Each row was made from one path, in order. Every step used is in the known rows, and no mark comes twice. Write each row's path.
In the rows, 128 means zero.
Known rows
x m b: [100 122 125 175 127 139 141 113 121 187  93 144 107 153 102 133 162 161
 107 111 141 141 139 126 129 138  87 147  99 164 135 139 122 118  89 190
 140  97 164 156 108]
l b a j f: [114 143 135 164 181 124 173 126 179 158 138 130  96 144 174 124 177 112
 149 194  79 142 137 116 157 130 172 138 153 159 122 127 130 169 173 176
 167 132  99 127  82]
b a j: [104 120 130 115 161 109 119 134 163 120 104 154 121 127 131 109 139 130
 141 158 110 111  86 127 152  95 153 140 156 146 138 140  85 160 138 139
 161 126  94 138 133]
a b k p: [ 82 118 163 119 152 140 154 146 149 185 111 134 164 133 137 145 160 120
 165 167 105 161 143 119 136 137 104 157 136 160 135 116 125 107 146 110
 120 113 104 116 183]
b k p: [ 94 132 152 101 155 130 172 126 122 123 134 144 159 146 136 138 135 106
 155 146  85 171 118 124 115 114  96 150 144 169 149 130 152 114 108 141
 114 120 113 107 163]
g m r l b: [101 164 152 138 190 113 175 106 149 230 139 113  90  82 184 167 137 107
 108 117 107 157 132 118 162 148 142 115 129 158 108 144  76 107 109 147
 147 122  99 111  96]
x m b a: [ 88 119 142 167 151 123 138 105 127 172  81 162 115 159 111 120 182 171
 115 130 122 148 120 103 147 122  84 156 116 188 145 159 105 124  74 204
 153  96 145 164  86]
a j f b: [108 107 124 117 133 116 138 147 170 150 124 138  77 145 138 130 157 124
  96 132 114 138 145 129 136 159 164 116 132 104 108 128 138 182 176 146
 148 146 139 126 109]
k b l: [106 150 152 128 134 118 146 139 146 165 155 134 135 140  99 129 136 145
 115  98 115 132 127 100 142 167 117 148 121 115 137 175 128 107  70 141
 170 119  85 124 153]
k b a j: [ 90 135 129 108 164 112 137 132 174 144 134 162 104 132 108  98 170 132
 138 141  81 116 110 111 154 127 150 145 138 124 133 163 116 141 106 138
 175 121  78 159 157]
f b: [115 131 147 109 119 119 117 140 137 142 105 138 100 148 132 129 142 151
 109  95 118 149 141 100 142 159 113 106  98  94 119 136 146 141 127 117
 127 133 121 119  99]
r m j f b a: [ 98 109 154 125 159  64 149 123 155  84 107 148 118 188 168 116 183 188
  93 149 105 153 130  68 156 175 189 130  97 166 140 152 115 166 109 182
 153 137 129 152  73]
j a b: [129 117 122 135 141 148 131 157 129 201 102 111 140 107 114 156 154 159
 155 142 120 117 142 145 141 166 150 132 150 134 104  87 101 118 183 137
 150 134 109 154 148]
g m j a: [ 90 135  98 112 176  90 162 104 116 186 128 144 133 109 123 149 143 155
 137 110 137 151 109 141 124 140 149 114 142 138 126 105  84 104 105 142
 165 134 103 164 128]
g m r l b a: [ 99 166 162 135 212  99 171  98 155 211 125 132  99  88 192 156 152 123
 115 128  98 167 109  96 170 134 150 122 137 176 119 158  61 112 104 163
 165 120  75 115  87]
k b a j f: [ 91 121 134 122 166 107 158 124 175 135 150 154  98 139 114 104 188 132
 124 153  76 134 127 105 149 145 175 150 153 135 119 164 138 152 125 159
 176 134 101 159 140]
g m b: [ 86 130 146 148 153  98 143  91 132 212 111 144  91 118 117 127 159 143
 127 107 124 152 144 121 144 138 112 139 127 126 127 149 116 114  81 122
 161 124 141 151 130]
x m: [115 129 102 146 122 140 139 129 125 146 110 141 117 137 106 154 150 140
 101 123 156 137 123 115 116 114  92 119 110 145 141 130 105 127 106 185
 111 107 136 139 112]
a j f b m r: [ 76 112 135 120 137  95 164 159 170 164 115 140  61 127 171 130 133 129
 100 139 124 157 126 113 135 150 194 130 150 122  99 140 116 181 140 145
 179 148 142 133  86]
m b k p: [ 79 119 172 134 155 125 169 110 114 173 110 151 139 157 127 112 147 135
 150 133  75 177 145 130 129 143  93 177 134 186 141 136 180 112  98 141
 143 106 141 130 152]
m r l: [115 131 146 117 161 126 137 129 130 150 119 114 124 101 180 139 106 126
  90 105 108 133 112 129 143 148 157 125 127 167 105 134  82 119 129 141
 144 121 120 104 119]
a j f b l: [107 120 139 118 139 106 139 153 179 166 123 137  92 145 136 145 140 132
  86 122 128 137 120 120 148 164 160 132 141 106 120 147 112 176 154 161
 173 141 117 105 109]
m j f b k: [ 93 103 138 109 161  93 170 111 126 105 115 142 140 183 178 127 166 150
 117 122 105 178 142  88 130 167 151 129  93 157 132 110 151 137 135 156
 146 133 144 116  83]
u t: [120 120 129 120 146 144 154 111 126 102 123 122 127 149 132 131 145 160
 107 106 119 129 126 122 111 146 158 137 154 132 146 134 137 124 109 114
 114 119 145 132 115]
g m x: [ 78 141 131 136 158  97 149 110 130 176 143 147 119  88 128 127 155  97
 116 110 174 149 112 128 132 137 116 123 117 135 150 129 116 132 100 102
 126 125 137 120 135]
r l b k p: [132 161 172 154 176 153 189 110 148 160 122 104 143 134 186 140 148 111
 129 155  65 171 150 116 150 151 114 131 118 192 121 141 146 121 159 174
 115 102  86  84 133]
k b: [105 140 133 117 126 128 141 127 141 147 150 136 113 132 104 113 151 135
 128 117  92 133 148 116 133 156 133 132 115 107 123 150 163 116 100 122
 145 127 114 151 156]
m j: [ 98 124 114 123 150 102 131 114 120 123 125 144 155 147 156 106 125 139
 130 124 143 130 121 135 126 135 143 131 104 145 134 105 119 116 108 124
 154 115 128 143 123]
j f: [128 111 131 137 136 128 157 121 132 122 151 122 124 137 133 137 156 132
 109 142 124 149 143 119 119 150 153 131 143 142 112 131 154 143 149 164
 129 145 149 129 104]
l b m: [119 160 146 184 134 128 186 137 152 161 114 105  97 125 175 128 134 128
 153 174 123 156 147 100 139 131 137 133 119 133 114 141 140 143 121 160
 150 120 114 126  80]
m r l b f: [115 162 142 148 186 136 176 130 134 193 142 111 121 115 212 144 117 130
 114 134  76 154 138 125 168 159 156 110 105 186 101 123 105 118 148 169
 152 108 116 104 109]
k b m r: [ 74 144 148 122 135 101 177 144 143 159 140 140  90 112 139 116 129 135
 133 122 101 159 128 103 131 148 156 151 135 123 107 172 129 116  44 131
 178 127 118 154 121]
a j f: [116 109 104 129 141 120 146 137 163 140 142 130 103 124 130 127 148 107
 109 156 122 123 125 153 125 135 180 131 159 127 115 116 115 168 172 153
 148 141 144 131 131]
a j: [112 122 109 126 137 124 121 146 161 145 115 135 110 119 128 122 118 110
 128 141 129 102 110 158 134 113 157 132 145 116 129 115  98 154 156 121
 146 126 120 132 162]
t p: [114 137 112 121 125 141 129 138 127  86 108 145 138 117 108 119 151 121
 105 136 152 140 133 119 143 131 141 139 127 150 108 130 152 155 164 151
 154 123 113 141 136]
l b: [131 158 141 166 138 144 162 127 143 163 136 112 108 131 158 133 139 103
 150 156 103 138 158 129 143 143 124 125 108 138 123 118 147 129 153 138
 132 121 116 120  95]
r m j a b k: [104 104 126 131 164 106 154 154 131 136  83 118 163 159 171 158 155 177
 141 164 109 113 121 114 156 164 180 142 119 193 151  95  81 128 154 168
 148 125 123 150 157]
t u: [119 138 130 111 124 108 152 121 146  92 132 112 105 110  97 116 147 117
 134 114 129 129 105 149 144 113 112 114 120 135 146 124 150 144 156 149
 147 121 166 137 133]

Write each row's path
[117 125 108 135 155 144 144 157 124 214 115 125 157 116 131 156 151 183
 162 147 108 130 143 140 149 161 143 119 143 141 107  84 104 120 185 151
 157 125 114 160 164] : j a b f
[ 74 119 127 113 183 123 173 138 121 188 111 140 186 138 136 140 151 152
 169 155 102 157 125 151 126 161 138 152 140 184 134  77 116  97 141 132
 161 113  92 149 168] : m j a b k p
[120 150 165 141 183 141 181 125 131 166 114 100 123 124 227 159 122 101
 125 137  66 150 131 113 167 144 156 133 117 205 120 123 110 115 148 166
 137 115 109  78 100] : m r l b k
[ 77 122 153 175 135 119 149 162 154 184  95 124 135  96 152 108 153 130
 142 164 187 133 136 108 150 153 141 152 114 136 125 130 107 149 132  96
 148 111 138 126 132] : a b m x
[ 73 119 142 147 189  76 158  91 164 210 117 164  88 128 127 120 188 147
 123 131 113 159 123 114 155 132 159 157 163 145 128 164 105 144 103 164
 188 132 132 159 119] : g m b a j f
[ 79 129 108 125 183  95 157 115 139 235 108 134 142  99 126 152 160 160
 148 125 150 140 128 143 140 154 149 123 135 129 124  92  67  95 125 123
 172 127  96 167 146] : g m j a b
[108 132 152 140 153 108 166 137 139 159  99 111 111  98 189 129  95 141
 103 127 129 154 103 101 142 132 167 137 142 155  99 174  82 133  87 152
 160 121 126 116  97] : b m r l
[154 149 157 164 170 153 175 120 146 138 103  86 132 139 209 149 145 118
 127 149  77 148 140 101 168 143 135 122 103 183 126 136 136 127 179 183
 115 109 103  81 113] : r l b k
[ 87 117 111 133 142 110 161 115 133 142 118 154 115 174 133 140 180 172
  85 112 149 169 140  98 116 156 121 111  78 149 126 121 121 138 104 199
 137 116 152 151  67] : x m j f b
[142 141 147 173 194 131 172 115 188 161 120 109 107 127 191 125 171 125
 103 176  81 138 134 108 175 155 184 125 137 174 103 149 103 168 196 193
 156 118  92 111  91] : r l b a j f
[122 115 152 122 122 115 151 131 140 127 131 129  89 150 142 138 171 150
 100 118 112 167 166  93 128 174 139 111 111 119 104 136 167 157 155 150
 131 150 142 123  73] : j f b
[145 160 154 184 149 132 176 125 164 159  98  83 109 119 195 130 132 141
 115 156 117 155 146 105 163 151 150 117 106 151 102 174 121 147 145 178
 143 112 106 105  89] : r l b m
[ 98 122 158 128 148  65 154 142 157 117 125 134 127 189 165 142 151 175
  71 120 136 140 132  76 150 198 181 138  95 154 138 162 108 162  99 180
 159 134 132 131  90] : r m j f b l
[ 90 114  88 149 157 138 150 138 126 202  85 137 153 137 114 158 164 177
 123 135 158 126 127 140 123 149 125 125 112 167 132  83  68 106 133 183
 156 101 117 174 125] : x m j a b
[ 95 124 132 165 141 131 161 170 134 199  97 116 137  90 142 135 152 154
 152 155 161 129 124 131 139 171 150 141 146 151 113 108 107 147 158 132
 163 125 127 148 129] : j a b m x
[111 153 138 161 166 154 174 126 135 196 111 116  98 118 175 166 145 124
  88 125 119 147 130 118 145 141 116 113  97 192 118 136  77 117 123 207
 129  98 115 113  83] : x m r l b
[100 140 148 117 157 109 140 114 149 121 138 154 118 138 102 103 172 155
 144 135  77 138 127  83 148 140 124 141 125 133 132 172 139 117  83 138
 161 122  90 154 138] : k b a
[111 121 152 131 120 104 171 136 149 125 114 128  82 151 153 130 157 165
 104 129 128 184 155  71 126 164 149 121 124 110  97 163 160 172 119 162
 145 152 148 130  58] : j f b m
[ 83 140 112 119 173  80 150  95 133 176 136 149 135 119 136 133 141 136
 125 110 153 151 114 125 130 125 136 120 118 125 141 118  92 106  82 118
 154 121 117 151 130] : g m j
[ 72 112 152 100 171  90 190 112 130 130 135 155 144 181 159 120 166 146
 122 125  91 204 147 106 112 171 134 136 110 163 128 116 168 129 112 143
 144 125 126 126 100] : m j f b k p
[ 73 138 121 128 193  87 152 127 142 252 109 136 159 105 121 165 146 169
 136 114 163 139 102 127 149 162 140 141 144 135 137 111  41  93  97 140
 193 121  77 151 148] : g m j a b l
[108 121 148 149 162 131 160 164 143 214  78  95 130  81 173 161 127 174
 129 143 127 137 123 124 152 171 179 137 157 162  80 124  57 128 157 158
 173 131 102 142 124] : j a b m r l
[ 90 112 147 146 164 108 121 114 155 168  83 158 110 144 128  89 150 153
 138 140  91 119 113 137 162 127 148 169 147 163 137 148 109 153 120 141
 192 112 128 155 131] : m b a j
[123 155 157 150 173 141 161 129 144 188 132 101 106 106 199 145 121 113
 111 127  84 141 140 124 162 159 158 124 116 178 105 129  97 119 147 150
 148 115 105 100  90] : m r l b
[158 153 150 173 159 151 153 118 155 167 114  90 116 123 182 136 139 126
 114 142 107 137 155 121 162 165 142 110 101 159 106 145 119 133 176 166
 128 112  98 103 109] : r l b
[ 87 134 142 131 137 101 165 147 133 151 116 131 106 111 172 128  97 133
 132 135 142 151 107 110 123 114 157 148 157 147 110 150 102 130  68 137
 166 129 137 136  98] : b m r
[104 112 116 137 155  99 163 105 126 121 149 135 154 151 159 114 152 141
 111 135 135 148 138 128 117 156 171 134 119 154 121 106 143 131 128 152
 153 131 151 144  99] : m j f
[ 99 101 162 155 156  85 138 126 168 134  97 142  90 166 149 110 180 170
  99 169  94 120 130 105 169 152 194 172 139 186 133 172 114 186 129 190
 179 131 159 157 120] : r m b a j f
[ 77 134 126 138 139  89 171 125 147 137 131 144 119 140 141  89 139 160
 134 128 128 151 134 101 126 152 149 145 107 121 123 160 147 119  52 132
 182 114 120 167 135] : k b m j
[ 86 128 143 165 129 106 163 141 133 128 118 134 128 107 156  98 126 119
 127 143 177 145 102 109 124 128 134 141 122 144 138 149 136 162  94 124
 143 118 159 120 107] : b m x
[110 130 178 168 135  93 130 139 142 160  99 126 118 169 133 132 131 172
  92 117 124 115 126 103 165 173 146 172 114 171 151 183 107 146  87 175
 168 117 143 132 129] : r m b l
[ 97 117 168 103 145 117 183 123 133 126 133 142 118 173 143 142 175 132
 118 133  78 206 159  90 118 169 113 129 126 145 119 140 180 147 136 161
 113 141 127 108 101] : j f b k p
[102 160 161 145 160 146 201 123 136 169 143 127 132 149 163 143 151  96
 170 175  58 178 150 127 129 129  95 146 127 180 139 117 175 116 134 149
 117 114  98  99 123] : l b k p
[ 91 145 144 109 178  98 148 106 139 201 128 125 104  79 160 162 126 120
  91  96 128 156 107 118 150 134 150 116 138 147 117 153  59 107  99 140
 145 126 110 117 124] : g m r l
[106 119 167 132 144  99 176 136 150 148 110 114  81 130 191 140 143 163
  77 115 115 188 146  74 143 184 177 116 123 137  76 175 124 163 126 180
 158 144 144 114  52] : j f b m r l
[ 91 122 147 121 158  85 153 123 141 144 130 142 140 173 151 129 146 165
  94  98 141 163 136  94 136 188 151 134 101 129 126 136 126 137 105 159
 179 131 122 124  80] : m j f b l
[104 124 115 113 145 149 155 121 126  70 105 137 128 144 116 127 166 150
  89 109 135 138 130 119 124 148 164 147 151 155 126 134 156 142 139 140
 140 116 131 141 126] : u t p
[112 154 136 158 173 126 153 134 179 162 118 137 100 134 161 118 156 113
 158 180  88 127 122 124 166 115 151 139 140 151 139 127 109 157 158 151
 164 116  85 129 104] : l b a j
[127 152 143 156 158 146 183 125 138 138 123 107 126 157 187 148 150 106
 167 165  78 150 141 108 147 125 118 133 112 172 149 111 164 123 155 158
 122 119 116  99 104] : l b k
[ 90 108 134 155 138 141 163 112 113 166  78 138 122 168 132 147 169 150
 122 120 119 153 126 114 133 118  80 155 101 191 156 135 138 119  91 206
 132  96 167 132 116] : x m b k
[118 128 169 125 137 109 153 138 146 144 141 128 104 158 137 152 154 154
  90 101 130 163 144  82 140 186 135 128 126 116 119 163 136 156 120 167
 153 146 125 105  76] : j f b l
[106 111 127 130 174 105 142 128 168 116 130 153 116 140 134 115 158 129
 123 171 103 130 100 120 146 115 176 145 171 150 129 143 102 171 153 172
 162 141 116 138 111] : b a j f
[ 85 143 153 134 145 107 173 140 150 165 127 121  95 103 159 117 124 146
 106 116  95 153 127  93 143 163 159 140 125 134  93 191 112 121  68 153
 171 119 111 142 126] : k b m r l
[ 84 103 128 168 163 116 152 111 151 178  95 163  97 162 117 123 192 158
  98 145 118 143 123 117 142 126 132 162 134 184 133 150 108 155 105 227
 172 111 154 166  96] : x m b a j f
[ 97 112 129 132 126  98 158 154 179 144 105 134  65 140 148 127 148 140
 103 147 135 152 130 110 134 149 180 120 140  99 105 148 131 190 147 156
 161 144 136 134  98] : a j f b m
[ 87 129 144 121 129  82 145 137 143 127  78 143 104 155 163 107 126 178
 125 110 145 172 131  81 137 151 134 121  92 108 121 146 131 150  84 128
 163 125 122 141  82] : f b m j
